Every row comes from one small tree of marks. The marks that hang from a mark follow it in brackets, in alphabetical order. Every link used is in the known rows. Which tree was each row made from?
Known rows
F(L P): [ -9.2  57.5  24.8 -23.5  -1.9  -8.3 -21.7  19.7  18.5  22.9   3.7  -2.0
 -55.9  -5.7  -2.4  29.4]
P(N(L)): [-52.8  23.7  17.4  42.5 -13.8  23.5  -1.1  29.3  18.8   8.6  23.9  16.0
  33.1   3.3 -16.1  -7.0]
P(F L(X)): [  8.0  11.4   9.4  -2.5  -8.2  16.8  24.7 -15.4  -8.7  -9.7  -3.8  29.0
 -13.5 -21.1  -1.7 -14.6]
G(L X(V)): [ 29.8 -20.5 -55.0  21.1  53.8  24.2  -8.4  16.1 -33.8   5.4 -36.7 -49.7
  24.0  40.5   1.0  22.4]
V(X): [-38.6  33.4 -19.0  58.2  -7.0  22.6  17.3  13.5 -26.3   1.1  10.7 -19.3
  49.9  11.8 -32.8  21.9]
L(P(F N) X(V)): [ -2.5  -2.4   1.2 -11.9 -28.9 -21.1  14.6 -33.3   4.3 -24.2  -4.8   5.7
  -0.8  -2.0   1.2 -23.1]
G(L): [  7.8  12.6  -2.6  27.9  26.1  26.2 -12.7  27.0  -8.1   1.3  -1.6 -30.9
  20.5  11.1 -20.0  30.8]
F(P(L(X(V)) N)): [-17.4  12.8   6.5   3.8 -19.1 -15.1  11.5 -28.1  11.5   7.3  -9.8  25.6
 -29.2 -18.6   8.1 -13.5]
G(L(P(N)) V X): [ 17.7 -57.4 -36.1  -6.3  55.1  -4.1 -13.8  26.7  -5.2   8.1  -2.4 -21.6
  20.2  21.8   4.3  17.0]
P(L(X(V)) N): [-18.8 -13.6  -4.7  22.9  -8.8   6.9  26.2 -30.8  -4.3   3.1 -14.7  21.5
  12.8  -9.2   2.1 -25.7]
P(F L): [-16.7  45.8  11.6  13.9  -3.9  32.2  18.5   6.7   2.1  -5.1  -6.0  16.2
  -5.0 -14.7 -12.7   1.4]
F(P(N)): [-41.0  60.4  24.8  17.1 -19.9 -10.3  -5.3  10.8  24.2   1.0   7.7   9.7
 -24.1  -7.8 -25.9  17.0]
F(L(X) P(N)): [ -6.3  12.9  29.6 -34.2 -10.2 -31.2  -4.5 -14.1  26.5  11.7  18.5  30.4
 -67.3 -21.5  -1.2  -0.7]
P(F(L(X))): [ 12.0  19.6  11.9 -29.5  -0.5   6.6   5.5  -7.3  -3.6  -1.8   5.7  12.4
 -35.9  -8.2  -2.1  -0.1]
G(L(P X) V): [ 36.6 -51.5 -17.7 -15.2  28.5  -7.7 -22.1  13.2 -19.4   9.4  -0.1 -27.2
  20.4   7.2  16.8  18.8]
N(L(P X)): [  5.6 -12.9  17.8   1.6 -24.4  -3.3 -15.6  23.8   2.8   5.5  21.4   7.6
  23.0   1.2  14.9 -12.6]
G(L(P(F)) V X): [ 38.3 -38.4 -42.2 -24.1  55.5   5.5 -14.8  29.5 -17.8   1.6 -11.3 -29.5
   7.1  22.1  11.8  23.4]
N(L(P)): [-18.8  21.7  20.1  16.9 -20.9  11.8 -21.3  45.8  13.5  10.0  17.9  -5.0
  32.7   8.3   3.8   3.3]

Write each row's tree
[-31.3   2.5  -3.2  17.3 -21.7  15.8  13.1 -11.7   5.4  -6.4   9.3  22.6
  18.4  -0.6   5.2 -32.6] => P(F N(L(X(V))))
[ 41.3 -35.0 -15.1  -2.8  12.5  -7.8 -13.6  -6.4 -15.9  -5.2 -15.1 -36.5
  17.6  12.7  12.5   7.1] => G(L(P X(V)))
[-31.7  -9.7  -4.7  31.6 -17.5  12.8   3.7  -1.8  -0.4   8.6   6.6  11.1
  35.3   8.3   5.9 -23.6] => P(N(L(X(V))))
[ 18.3 -51.0  -9.5 -22.4  21.6 -11.5  -3.3  -5.8   2.1  -8.0  13.0  -0.3
   5.6  -8.1   8.4   0.0] => G(L(P(F N) X) V)
[  0.6   1.5  16.7   2.3   9.0   1.1  -1.4   8.4  26.3 -23.5  18.4  -5.0
   0.3  -7.6 -20.5   7.1] => G(L(P(F N)))
[ -2.4 -11.6  24.1  -2.6 -25.7 -27.2   5.3 -10.4  10.8 -15.6  16.6  15.3
   3.0  -8.0 -12.4 -12.4] => L(P(N) X)
[ 20.4   9.0  17.8 -22.1 -24.9 -15.5   3.2  -7.8  -2.6 -22.7   6.5   6.4
 -11.5  -7.6  -4.2  -5.7] => L(P(F) X)
[  5.2  -2.3 -13.4  17.1  -3.6  16.3  13.3 -18.0 -25.1   9.8 -28.1  -0.9
  14.8   0.4  12.1 -10.1] => P(L(X(V)))
[-16.4  14.9  26.2  -0.5 -18.6 -17.1  12.3 -15.9  20.8   2.0   9.3  42.2
 -39.5 -30.5  -4.2 -10.9] => F(P(L(X) N))
[-18.2  -1.8  -4.1   8.0 -13.0  11.1  36.4 -41.5   1.1 -12.0 -10.7  32.7
  -4.2 -18.1   2.2 -33.4] => P(F L(X(V)) N)
[ 13.1  21.5   0.6 -34.5  -5.4 -20.6 -16.4 -13.9  -3.2  22.9 -15.1  -6.7
 -54.2   0.1  22.4  10.6] => F(L(X(V)) P)
[ 10.2  17.9  -7.2 -24.7   0.0   8.7   4.9 -18.1 -13.3   2.3 -14.1  -4.2
 -24.8   3.5   8.8  -2.8] => P(F(L(X(V))))
[ 42.0 -22.1 -43.0 -10.5  39.6   6.6  -7.1   8.5 -15.6 -13.1 -28.2 -40.2
   5.3  29.3   8.3  11.3] => G(L(P(F)) X(V))
[ 12.2 -16.6 -15.3   0.7  32.6   7.0 -28.1  35.0  -8.4  14.8  -2.5 -39.8
  30.2  14.4   6.3  34.7] => G(L(P) V)
[ -4.7 -13.1   0.4   1.7 -25.6 -24.2   5.0 -24.1  -0.6 -10.6  -7.8  -4.4
  15.7   5.8   2.1 -15.9] => L(P(N) X(V))
[  6.1 -17.1  30.1 -33.7 -10.1 -27.7  -1.5  -9.6  22.2   1.6  22.2  21.1
 -28.2 -13.0   0.7 -11.2] => F(L(P(N) X))
